Every row comes from one small tree of marks. Brackets hold a mark, then the marks that hang from it, in alphabetical order. Every link used is in the known rows. Which tree was each row made from?
(in the rows, 128 means zero)
Known rows
(B H R (W L)): 27 135 139 143 110 88 73 146 168 100 97 87 179 90 166 153 101 124 81 141
 131 131 110 121 127 149 115 100 120 138 120 167 140 103 159 205 109 165
 105 159 110 96 147 124 132 125 127 139 149 151 137 170 127 115 134 125
 150 87 129 158 132 143 79 168 98 101 119 108 132 121 126 75 163
(R (B H (W L S))): 104 122 159 98 90 123 111 120 141 141 119 139 147 44 92 142 134 162 78
 130 103 158 111 143 141 142 146 108 128 138 110 146 153 133 168 184 143
 67 103 196 82 128 192 138 96 121 141 145 103 140 152 150 198 106 219
 146 107 149 95 167 115 195 136 159 108 126 152 129 83 160 114 93 122
(R B): 169 98 106 104 115 125 134 134 91 92 119 123 140 157 95 142 139 114 132
 109 116 157 126 147 140 133 146 106 99 137 134 144 113 118 126 76 128
 126 151 112 161 149 131 144 119 161 129 97 116 108 123 109 116 167 120
 102 107 173 114 141 119 102 140 76 128 146 187 167 148 114 126 117 162
(B W): 118 119 103 127 128 110 129 144 94 94 101 103 136 157 132 132 87 131 118
 110 150 155 172 133 112 152 132 91 114 125 89 151 118 109 151 107 139
 127 143 102 78 122 92 167 138 156 129 131 152 115 96 152 114 170 122
 112 98 121 91 114 127 101 138 117 96 116 149 113 172 154 138 136 168
(B H (W L (S R))): 94 109 167 161 120 116 139 137 141 152 124 133 115 85 150 119 113 195 92
 139 137 123 127 122 98 149 126 136 160 103 133 114 167 110 142 211 155
 103 94 156 69 157 142 165 96 109 152 149 111 141 136 179 169 119 147
 163 137 118 102 119 113 201 129 215 103 152 105 76 66 155 142 111 157
(W L): 134 127 130 140 143 133 123 153 87 107 116 117 143 130 144 114 116 129
 114 137 120 144 131 159 143 114 136 92 115 135 142 123 168 112 138 126
 103 88 81 94 139 153 100 143 126 104 141 115 136 83 115 92 132 130 110
 168 173 120 126 157 99 85 155 113 84 172 164 160 140 80 135 140 166
(B (H S) W): 72 126 114 150 116 54 86 104 141 124 128 130 120 132 107 135 119 153 95
 98 143 132 157 142 111 139 143 115 175 133 91 141 67 110 170 88 118 177
 110 163 95 75 117 118 144 122 115 132 136 160 89 200 123 117 182 125
 117 94 125 101 143 123 101 145 132 67 43 110 147 155 152 108 135
(S W): 139 114 103 110 123 159 137 125 98 103 124 129 146 167 127 105 122 67
 143 136 113 133 160 122 144 104 111 117 111 161 121 151 114 116 149 63
 111 161 171 51 131 112 79 145 169 148 122 112 136 122 121 136 82 142
 105 105 122 116 126 136 119 108 149 124 116 142 132 164 165 124 133 155
 138
(W (L J)): 109 124 123 131 103 149 112 165 102 95 99 96 129 118 122 112 133 127 141
 98 102 144 144 125 133 113 160 116 141 140 150 127 158 137 112 121 95
 121 92 83 162 107 90 107 193 94 144 110 160 86 74 64 151 110 123 147
 138 171 152 102 140 60 160 125 119 171 158 137 173 80 149 169 137
(J L): 146 99 115 158 119 132 144 155 92 90 110 142 159 148 143 122 134 115 114
 122 116 142 151 151 147 122 142 128 158 139 125 121 106 134 138 107 94
 130 94 76 164 132 89 130 141 188 89 94 150 108 86 83 103 163 87 187 112
 113 186 117 123 74 148 98 102 171 140 152 136 126 124 161 172
(R (B (W L S))): 117 123 121 104 116 134 142 156 130 130 109 127 137 72 121 122 145 126
 121 139 119 153 115 146 118 138 127 109 91 126 131 121 181 115 145 143
 156 55 115 144 103 150 178 140 88 137 156 129 124 108 142 114 190 116
 177 140 126 163 104 155 113 154 120 130 90 164 195 134 115 159 102 129
 117
(R (B (H S) (W L))): 93 108 131 102 118 82 82 104 148 148 157 114 122 72 80 165 138 136 97
 123 154 136 78 129 121 176 129 115 133 150 129 124 123 139 171 126 115
 152 109 216 96 111 200 80 107 112 132 124 103 164 102 149 170 83 237
 112 158 138 107 142 112 122 100 107 154 64 87 143 133 130 138 81 87
(S H W): 139 140 127 91 178 154 167 133 110 101 130 123 130 160 131 99 140 83 136
 118 105 144 133 100 145 109 103 135 115 145 102 131 104 148 125 107 109
 160 131 74 106 106 91 132 172 141 130 118 115 119 138 124 84 150 94 112
 104 111 140 139 135 112 129 98 145 121 140 153 138 120 130 164 99
(E (L J)): 120 85 136 141 115 158 97 123 84 81 112 115 112 182 127 116 134 176 141
 89 95 163 158 107 146 84 180 110 147 155 114 129 91 156 79 66 89 115
 122 35 167 111 96 131 211 85 117 117 173 77 106 92 134 123 134 122 74
 156 177 108 162 69 172 127 136 175 175 105 206 84 182 184 139
(H (S (R B) (W L))): 193 134 74 113 157 132 143 87 150 172 163 140 108 113 97 155 187 70 166
 131 152 76 84 116 107 137 118 155 98 151 177 94 138 121 105 70 147 136
 136 156 159 164 161 89 117 121 112 122 83 154 128 91 145 92 160 114 182
 129 122 131 85 95 133 96 142 115 101 139 129 113 129 112 30
(H (S R W)): 163 129 80 154 168 131 142 106 134 139 156 153 85 188 130 137 149 91 177
 126 165 77 138 124 93 110 88 152 149 131 147 111 89 126 124 51 142 182
 163 112 148 150 84 116 143 136 89 130 144 160 120 136 100 107 94 120
 149 87 141 103 130 116 116 117 137 122 74 109 164 142 130 144 88
(B (H S) R (W L)): 38 152 131 168 144 71 47 119 176 122 116 121 136 100 144 153 109 122 98
 114 152 126 109 134 114 128 123 106 148 162 120 132 142 110 155 174 132
 178 96 180 105 94 143 75 138 126 118 160 162 169 105 156 143 80 154 131
 180 76 160 129 167 112 88 172 109 90 84 112 145 120 108 82 114
(S H (W (L J))): 114 146 134 113 140 158 151 157 126 121 121 108 149 100 132 75 161 117
 142 106 91 155 144 107 142 139 115 158 149 172 118 122 127 133 92 134
 94 139 85 65 124 75 93 89 205 98 119 130 134 124 137 66 138 115 123 112
 92 170 181 134 134 93 135 100 135 124 158 141 154 101 141 178 52
(L E): 113 146 95 169 117 148 104 146 70 103 105 157 139 191 149 121 65 126 104
 138 133 98 186 170 129 113 160 93 96 116 110 140 115 100 130 90 115 116
 158 96 174 138 88 121 138 175 142 127 154 75 90 87 101 171 125 181 111
 111 138 110 103 114 136 136 108 187 128 149 199 126 132 118 217
(W S): 148 137 146 159 141 157 158 165 94 132 96 167 132 178 154 107 118 144
 152 127 121 147 188 169 140 75 139 106 134 120 115 151 145 133 147 99
 155 100 123 112 146 114 103 171 129 144 114 143 165 97 104 121 143 143
 116 163 110 129 121 116 143 148 165 142 80 190 144 173 137 132 114 134
 183
(W L (S (R (B H)))): 158 108 162 127 100 120 130 138 152 176 139 143 138 81 117 136 146 164
 115 141 117 124 90 136 131 137 135 135 144 91 165 124 173 125 128 189
 124 80 120 193 132 164 180 124 66 100 134 145 112 137 145 133 166 93
 144 156 148 168 123 142 104 193 176 164 135 169 141 131 68 119 145 101
 141
(S H R W): 162 132 140 108 167 135 171 119 123 118 147 126 108 186 140 128 115 133
 152 134 126 120 120 102 138 105 100 165 130 110 117 97 94 137 99 130
 123 155 143 60 110 122 91 158 144 128 113 120 95 136 157 147 73 154 49
 92 112 107 137 126 134 132 118 90 157 106 111 133 91 122 134 169 103
(W L S): 149 140 147 142 160 176 144 173 105 150 103 154 143 138 158 87 144 126
 126 158 110 140 169 178 149 77 140 114 141 113 144 131 189 119 139 154
 139 64 110 118 140 119 116 143 121 111 140 139 157 71 121 88 153 108
 153 192 141 123 130 147 122 135 174 164 64 190 146 176 114 110 95 150
 153
(B H): 116 98 133 134 97 107 101 104 96 104 125 118 150 146 120 139 108 164 91
 115 141 147 161 130 149 117 171 95 159 135 98 158 98 133 166 108 95 149
 123 114 122 95 107 148 143 125 118 112 157 120 92 161 109 141 105 146
 126 111 144 142 112 126 144 158 143 130 97 148 157 105 153 135 207
(W L (S H R)): 169 145 166 144 179 160 177 168 92 181 118 152 105 132 152 81 144 173
 156 134 117 154 123 136 129 92 120 161 140 85 123 75 170 120 80 227 167
 67 94 136 141 165 108 148 96 103 127 147 134 105 144 95 165 117 67 180
 145 123 127 120 167 175 166 152 114 157 130 142 63 104 133 147 132

Write each row's tree
148 132 154 92 155 96 147 127 136 147 140 103 103 99 110 130 130 165 137
 134 129 147 65 90 107 193 112 125 79 106 100 91 134 104 71 190 142 104
 110 139 104 178 172 131 86 123 141 110 46 134 167 121 129 122 104 87
 130 161 102 134 145 118 101 67 165 84 169 98 50 127 153 133 98
(S H (R (B (W L))))
152 143 172 142 162 129 183 155 107 140 134 149 81 143 153 117 120 180
 149 135 140 149 165 127 108 121 119 149 131 77 67 93 124 117 91 190 195
 116 121 116 85 151 106 178 114 129 111 144 132 131 127 164 146 162 68
 126 69 130 106 98 169 175 108 125 129 113 126 91 57 174 126 148 141
(B (W (S H R)))
147 123 138 106 104 148 168 136 131 127 123 142 124 128 110 144 140 128
 143 113 125 154 138 147 112 131 122 91 100 126 87 159 150 135 136 109
 167 100 148 130 106 129 155 175 96 164 143 129 136 108 121 163 166 158
 169 96 75 185 107 131 110 160 132 118 105 149 187 126 128 182 96 115
 122
(R (B (W S)))
39 135 130 152 99 67 76 128 166 76 85 95 154 139 152 164 88 131 108 115
 130 141 126 118 141 159 140 98 123 126 112 175 89 121 145 160 106 187
 149 142 98 79 125 147 134 156 124 121 160 157 111 196 106 155 107 90
 103 84 131 149 155 155 84 149 127 101 120 121 145 147 132 80 197
(B H R W)
118 123 112 136 140 124 122 84 164 162 177 130 111 113 126 144 146 122
 110 124 148 72 116 115 111 124 96 156 172 138 155 113 124 122 152 114
 109 171 114 172 128 117 128 100 132 104 121 126 114 195 127 128 127 75
 137 154 192 70 129 129 124 129 139 155 139 80 45 114 118 117 147 104 89
(B (H (S R (W L))))
149 93 134 142 87 82 122 84 133 119 143 124 132 117 99 157 109 173 132
 127 141 142 84 112 133 147 155 143 140 96 150 138 108 128 133 139 108
 148 175 127 150 165 152 153 79 121 123 96 119 139 123 184 131 127 84
 110 122 157 111 113 108 139 145 108 183 129 141 118 109 111 160 122 159
(S (R (B H)))
144 128 106 138 141 101 108 121 147 164 144 119 77 105 113 139 147 143
 138 138 171 106 75 112 82 192 118 122 105 113 129 69 128 127 118 119
 152 122 127 169 135 174 155 111 91 122 103 110 84 172 116 122 148 106
 164 111 179 141 92 93 129 96 98 98 126 88 131 95 115 127 135 113 75
(H (S (R (B (W L)))))
124 122 106 113 98 112 95 79 168 139 165 133 136 110 70 160 162 78 117
 90 127 125 101 128 149 129 117 143 147 160 143 161 65 163 160 30 119
 189 154 182 138 85 168 82 138 143 115 124 123 175 115 173 125 108 190
 98 125 131 140 136 107 144 128 102 174 91 66 156 170 150 125 103 90
(R (B (H (S W))))
127 128 77 123 180 162 110 124 125 140 152 148 124 122 119 120 148 54
 134 135 140 87 137 147 145 104 112 141 146 182 137 119 145 129 152 47
 149 149 110 134 148 94 124 85 158 125 114 119 131 137 119 100 113 75
 171 150 173 95 142 134 107 88 129 116 88 122 98 157 183 110 112 137 64
(H (S (W L)))
92 106 137 86 78 63 107 105 143 103 137 107 143 107 89 170 112 164 89
 108 127 152 119 124 145 177 146 91 122 125 117 157 91 127 185 116 102
 148 139 142 80 123 147 143 103 144 140 112 113 153 138 193 123 145 165
 77 72 151 102 145 112 144 108 119 156 85 145 111 133 139 138 93 161
(R (B H W))
209 129 159 113 151 142 172 144 102 143 142 153 108 161 116 129 153 185
 169 142 109 171 120 138 128 125 131 157 120 84 112 95 138 156 64 165
 165 100 141 118 137 174 143 151 71 135 114 112 122 110 157 122 153 146
 73 103 105 172 138 106 164 191 138 94 157 151 149 137 63 140 124 151
 129
(W (S H (R B)))
129 113 96 86 108 113 118 85 164 164 156 121 140 83 114 163 137 99 122
 136 136 99 54 96 137 151 118 150 125 125 179 124 141 123 147 140 88 127
 137 145 132 152 167 116 89 111 145 125 71 156 180 160 139 124 143 107
 167 130 103 149 71 142 159 134 173 129 142 116 105 131 143 113 95
(S (R (B H)) (W L))
81 118 96 113 147 116 99 89 149 141 162 129 131 113 120 130 141 80 99
 117 131 84 133 135 148 122 110 147 168 171 153 130 113 150 177 97 107
 169 106 169 135 91 135 74 146 107 122 126 135 147 99 129 125 66 192 162
 174 83 162 152 125 110 125 152 117 105 58 139 158 116 137 106 101
(B (H (S (W L))))
139 135 96 140 162 139 133 110 133 160 159 149 97 156 144 124 158 90 156
 132 161 87 103 106 100 116 103 153 137 141 161 101 154 133 118 88 156
 145 113 140 152 135 111 100 130 124 118 136 112 155 121 105 112 83 133
 142 192 83 134 112 112 97 127 142 115 131 80 115 148 129 124 133 66
(H (S R (W L)))
205 106 127 131 121 144 165 132 121 165 138 146 111 154 124 142 155 136
 178 141 129 140 119 157 142 116 142 143 115 110 152 131 153 118 91 116
 164 79 161 110 149 175 132 166 87 139 111 125 138 114 96 141 147 135 89
 114 123 168 106 111 114 163 166 109 136 188 165 124 91 160 126 119 145
(W (S (R B)))
140 168 92 154 118 174 122 126 138 126 132 128 126 141 176 133 80 100
 115 192 153 50 140 119 108 129 115 142 82 126 161 118 170 93 125 114
 104 109 164 106 156 169 110 99 125 137 173 141 110 93 160 65 98 143 121
 177 172 91 124 140 67 118 125 168 111 160 116 126 148 117 119 145 142
(S R (W (L E)))
104 172 92 147 97 204 100 128 127 119 118 104 156 110 153 92 96 64 109
 135 113 79 180 114 119 117 141 132 112 157 156 147 154 119 124 88 81
 112 140 68 167 90 116 74 193 117 173 137 125 89 133 55 114 142 167 149
 108 145 172 132 83 88 128 145 108 174 149 130 219 117 129 151 114
(S (W (L E J)))
103 186 116 130 117 206 131 133 121 122 128 112 156 122 146 96 88 97 107
 156 101 102 149 106 127 118 118 164 127 152 131 133 129 141 81 138 90
 109 127 80 162 86 122 65 187 105 136 144 132 89 150 38 119 132 137 151
 92 149 186 133 131 107 121 139 143 146 160 125 161 99 115 158 99
(S H (W (L E J)))
151 130 172 134 178 158 154 202 87 148 110 154 144 134 152 64 149 146
 118 130 90 173 148 172 152 94 126 145 137 112 110 100 171 134 98 196
 155 71 74 128 127 126 126 129 127 99 115 145 145 63 138 86 172 104 124
 177 116 140 155 141 162 161 177 137 89 155 144 174 81 87 101 138 132
(W L (S H))
152 117 150 163 123 130 157 146 125 142 132 138 103 158 157 130 108 167
 152 134 151 123 165 127 88 123 112 112 142 88 106 114 135 105 130 140
 183 103 144 119 90 160 100 203 107 121 125 131 150 122 123 169 153 164
 81 129 107 118 94 98 153 170 127 152 98 153 116 89 96 181 115 137 160
(B (W (S R)))
187 122 124 80 143 129 168 80 131 128 165 132 111 139 108 141 146 115
 170 132 123 123 85 107 129 145 98 155 101 110 135 119 104 146 84 122
 121 150 174 88 137 155 144 130 120 141 121 92 88 149 184 131 87 147 73
 58 86 150 105 121 119 129 123 68 189 112 168 108 85 129 137 161 88
(S H (R B) W)
101 179 147 136 149 127 143 180 135 118 97 133 134 159 168 119 125 128
 150 124 116 187 153 154 121 97 116 108 101 128 71 150 123 149 85 202
 164 143 121 131 102 108 122 145 149 157 103 154 171 128 140 142 113 167
 74 92 74 116 158 120 212 189 84 137 126 114 146 126 79 156 73 130 151
(B R (W (S H)))
49 137 117 159 129 62 62 118 165 103 116 113 129 139 127 177 125 122 127
 97 150 131 122 130 107 126 133 116 176 163 118 149 86 130 134 135 151
 223 140 190 112 67 128 105 141 129 89 147 179 178 95 192 106 123 131 88
 132 86 156 104 190 120 66 133 131 94 58 111 163 137 103 78 153
(B (H S) R W)
181 131 133 85 158 145 172 121 154 150 151 125 123 108 107 119 157 103
 143 138 123 109 67 91 124 169 104 169 79 109 146 102 140 144 96 143 98
 125 128 111 153 171 154 126 108 117 140 111 56 136 201 98 112 129 101
 96 133 154 115 141 118 127 105 81 169 106 166 121 76 109 123 155 45
(S H (R B) (W L))
134 119 137 119 73 68 116 84 166 116 133 107 109 102 101 177 108 188 113
 117 136 117 94 104 109 202 120 117 115 110 134 123 110 126 152 149 124
 147 166 133 84 168 141 174 81 139 138 102 104 163 144 204 124 163 130
 80 95 147 80 109 120 149 115 111 184 74 142 77 93 146 164 106 151
(S (R (B H W)))
